Each row was made from one small tree. The marks that hang from a mark follow it in brackets, in alphabetical order. Every link used is in the known rows. Write each row's tree.
Known rows:
kogig{nufoto}: [  2.0   7.0   3.7  -3.4   6.4  -6.5 -12.7   9.5   2.8  20.8   2.9  16.5
   6.1   5.0   4.7  15.4 -12.4]
setar{pavudum}: [  1.7   2.5   9.7  -6.5  15.7   2.2 -17.5  -2.7  -5.4  11.1  -9.4  10.7
  13.8  18.0  -4.3   7.0  -8.6]
subolev{bugunu nufoto pavudum}: [ 16.6   8.2   5.5  -0.4  14.0   5.0  -0.1  26.8   1.5  61.6 -22.4  -0.3
  33.4  -6.9   6.3  16.0   9.3]
setar{bidasob pavudum}: [  2.2  -0.7  19.2 -13.5  13.9  -1.4  -9.7  -9.9  -7.4  51.7 -14.1   0.6
  15.4  20.5  -0.8   7.7  -5.2]
kogig{nufoto setar{bidasob pavudum{subolev}}}: [ -0.8  -7.7   4.5   2.1   4.6   2.9 -20.3 -25.7   8.6   9.3  -8.4   8.9
  10.6  -4.6  -2.6  12.8 -13.4]
bugunu{subolev{nufoto pavudum}}: [ 13.4   8.0  -0.6   6.7   8.9   0.4  -2.8  14.1  -3.4  21.8 -15.3  13.2
  21.2  -6.1  17.5  13.8   9.2]
subolev{nufoto}: [  5.1  12.0   8.6 -13.0  15.2   4.5  -3.0   9.5   0.5  32.0 -11.1   9.4
  15.8 -10.4   4.5  12.9   6.2]
kogig{nufoto setar}: [  5.9   2.1   2.4   0.0  10.7   7.3 -18.1  -1.7  13.9   1.3   0.5  24.0
  -1.2  -5.3  -0.6  16.5 -10.6]
bidasob{setar{pavudum}}: [-8.4  2.1  4.2 -7.8 11.8  5.8 -8.5 -3.3 -1.7  8.1 -9.1 14.7 11.2 24.8
  3.6  6.8  3.0]
bidasob{setar{pavudum{subolev}}}: [-15.5   3.4  -1.6  -3.4   6.1   4.9  -9.3  -7.7   2.0 -36.5  -4.5  15.4
  14.4   4.1   4.9   7.3  -1.2]
bidasob{bugunu}: [  2.8  18.7   6.5 -10.2  14.4  -1.8  -7.7   9.9   1.1  -9.1 -10.1   7.4
  -1.1 -19.1  -5.4  16.6  15.7]
bidasob{bugunu{subolev{nufoto pavudum}} setar{kogig}}: [ 11.1   7.1 -11.0   0.7   8.1   0.2   4.1  21.5  -5.3  14.7 -32.1  15.7
  18.8 -13.8  22.6  13.5  50.4]
bidasob{bugunu setar{kogig{nufoto}}}: [  0.8   6.3  -6.8  -8.7   5.9  -6.2  -5.7  16.4   0.7  10.8 -14.2  19.8
   3.1  -2.9  10.2  15.3  27.2]
bugunu{subolev{nufoto}}: [  8.5  10.9   4.7  -3.8   9.5   3.2   2.0   8.5  -6.8  15.5 -13.6  20.1
  11.0 -26.0  16.4  11.4  16.8]
setar{bidasob{bugunu{subolev{nufoto}}} kogig pavudum}: [ 16.8   0.4   7.3 -11.0  12.4  -3.8  -2.0  -4.1 -21.3  64.5 -43.7   4.5
  20.4 -18.8  11.4   7.5  45.2]
bidasob{bugunu{subolev{pavudum}} setar}: [  1.1  15.1  -7.6   7.8   4.3  -2.0   1.2  14.9  -0.6 -21.5 -14.5  14.9
   1.5  -9.8  14.9  17.2  30.2]
bugunu{subolev{pavudum}}: [ 10.8   5.8   4.1   7.9   7.5  -3.5  -7.4  14.9  -0.8 -10.4  -5.7  19.2
  11.7   4.7  14.2  12.7  -2.1]
pavudum{subolev{bugunu nufoto}}: [  5.1  12.3   4.6  -6.4   8.8   5.8   3.2  16.4   2.3   9.3 -15.6   6.6
  27.5 -47.6   6.2  14.4  11.3]
kogig{nufoto setar{bidasob{bugunu} pavudum}}: [  6.7   1.4   3.9  -1.0  10.5   1.6 -20.3 -21.1   2.6  45.9 -22.0   1.2
  -0.6  -3.6 -11.1  16.9  11.9]

Write each row's tree:
[ -1.1 -10.6  -3.7  -5.1   7.5  -1.5 -15.6   2.8  -5.6  32.1 -13.5  23.4
  17.9  34.8  11.8   5.6   4.4]  bidasob{setar{kogig{nufoto} pavudum}}
[ -0.8 -10.3  -7.4   1.4   0.8  -1.1  -9.3  11.1  -3.2  11.5 -18.7  19.5
  29.9  -1.4  13.5   6.9   9.0]  bidasob{setar{kogig{nufoto} pavudum{subolev{bugunu}}}}
[  7.3   1.3   4.6 -15.6  12.4  -3.8  -6.1  -8.0  -9.5  34.3 -36.9  -6.0
  28.4 -23.6   1.0   9.6  30.8]  setar{bidasob{bugunu} kogig pavudum{subolev{nufoto}}}
[ -8.1  -6.5  -0.9  -9.1   8.9   3.3 -11.0  -0.9  -0.6 -32.2 -12.8  23.3
  23.1  11.0  10.4   2.6   7.0]  bidasob{setar{kogig pavudum{subolev}}}
[  7.0   8.8   6.9  -5.9   8.7   0.7 -10.8  -8.0  10.4  33.6 -13.3   5.4
  -7.5 -22.7  -5.1  21.8  14.2]  kogig{nufoto setar{bidasob{bugunu}}}
[  9.5 -10.8   2.0  -4.1  10.7  -6.9 -23.9   3.4  -8.5  37.3 -14.0  19.8
  20.5  29.7   4.8   6.0  -7.5]  setar{kogig{nufoto} pavudum}
[ 11.1  15.2  -2.1   8.7   7.6  -6.1  -7.9  15.4  -3.6 -17.7 -15.2  10.2
   4.7 -15.6   7.5  17.6  19.2]  bidasob{bugunu{subolev{pavudum}}}
[ 10.7  -3.9   5.7 -10.1   9.4 -14.0 -16.6  -3.1 -12.1  68.5 -27.3   0.6
  14.5  12.2  -0.3  11.1  16.0]  setar{bidasob{bugunu} kogig{nufoto} pavudum}
[  1.9  -7.2   4.9  -8.2  12.6  -0.9 -19.0  -1.9  -3.1 -29.3 -13.1  19.1
  25.1   3.7   2.7   3.1  -5.2]  setar{kogig pavudum{subolev}}
[  7.3   0.1   0.5   1.1  14.4  20.0 -10.8  -6.9   5.5   2.3 -27.3   9.6
  27.0 -36.6  -4.4  10.7  12.8]  kogig{setar{pavudum{subolev{bugunu nufoto}}}}
[  0.3   1.9  -1.5   3.2   4.6   0.4 -20.0 -25.3   6.5   1.3 -18.3   1.2
   3.0 -23.7 -10.1  17.8   8.3]  kogig{nufoto setar{bidasob{bugunu} pavudum{subolev}}}
[ -2.3  -1.7   2.9   0.5  14.2  13.5 -22.8 -18.9  10.7 -52.6  -8.7  18.6
   9.5 -11.9  -8.5   8.7  -9.4]  kogig{setar{pavudum{subolev}}}
[ 15.5   2.0   4.6  -5.0   2.0 -15.4  -2.9   8.6 -11.6  39.2 -21.0  16.6
   2.8 -22.8  17.5  14.9  28.6]  setar{bidasob{bugunu{subolev}} kogig{nufoto}}
[ 12.4  -7.3  12.8 -14.8  11.8   2.3  -0.2   3.2 -10.6  65.8 -36.9  -0.1
  44.5 -19.7   8.7   5.3  19.9]  setar{bidasob kogig pavudum{subolev{bugunu nufoto}}}
[  7.6  -2.4  10.9  -5.7  12.8  16.5  -4.0 -14.1   4.3  42.8 -31.7  -0.7
  27.8 -36.0  -1.4  11.2  14.4]  kogig{setar{bidasob pavudum{subolev{bugunu nufoto}}}}
[  6.4  -7.6  10.6 -16.3  12.1  -0.9  -7.1  -8.5  -7.7  42.4 -28.0   3.1
  36.3  -4.6   7.4   4.8  11.2]  setar{bidasob kogig pavudum{subolev{nufoto}}}
[  3.9  -2.3 -13.7   5.1   1.7  -6.7 -11.1   3.5 -14.3   9.0 -25.6  25.1
   5.9   1.0  16.5   9.1  34.8]  bidasob{bugunu{subolev} setar{kogig{nufoto} pavudum}}
[  2.4   6.9   3.1  -7.2  13.3  11.1  -9.6 -26.0   5.0   8.2 -32.0  -4.5
  13.5 -39.8 -10.0  15.2  26.2]  kogig{setar{bidasob{bugunu} pavudum{subolev{nufoto}}}}
[ 10.1   7.4   2.9   2.7   3.6  -0.5  -6.9  -8.9   2.6  17.7 -16.0  15.6
 -12.5 -38.5   6.9  20.3  24.2]  kogig{nufoto setar{bidasob{bugunu{subolev}}}}
[  9.4  10.0   5.9  -5.2   9.7  -2.7  -0.3 -10.1 -18.2  58.0 -35.7  -3.4
  12.3 -26.1   6.5  12.1  37.7]  setar{bidasob{bugunu{subolev{nufoto}}} pavudum}
[ 11.1   6.3  17.1 -22.9  15.6  -6.7  -2.5   9.1  -3.2  33.4 -21.9   5.7
   7.4 -13.1   2.7  12.5  27.1]  setar{bidasob{bugunu} kogig}
[ -3.6   0.2  14.5  -9.3   8.0  -3.1 -10.3 -14.9  -2.5   5.9  -9.2   1.9
  18.0   0.0  -0.1   8.2  -9.1]  setar{bidasob pavudum{subolev}}
[ -4.1   4.1 -10.8 -10.2  10.5   4.0  -4.9  -1.5  -5.0  -9.9 -32.1   7.8
  23.8 -19.7   5.7   8.5  39.4]  bidasob{bugunu setar{kogig pavudum{subolev{nufoto}}}}
[ 10.4 -13.8  12.1 -11.2   9.1  -9.9 -17.4  -3.5  -9.4  76.5 -18.4   9.5
  23.5  31.5   7.4   6.7  -5.1]  setar{bidasob kogig{nufoto} pavudum}
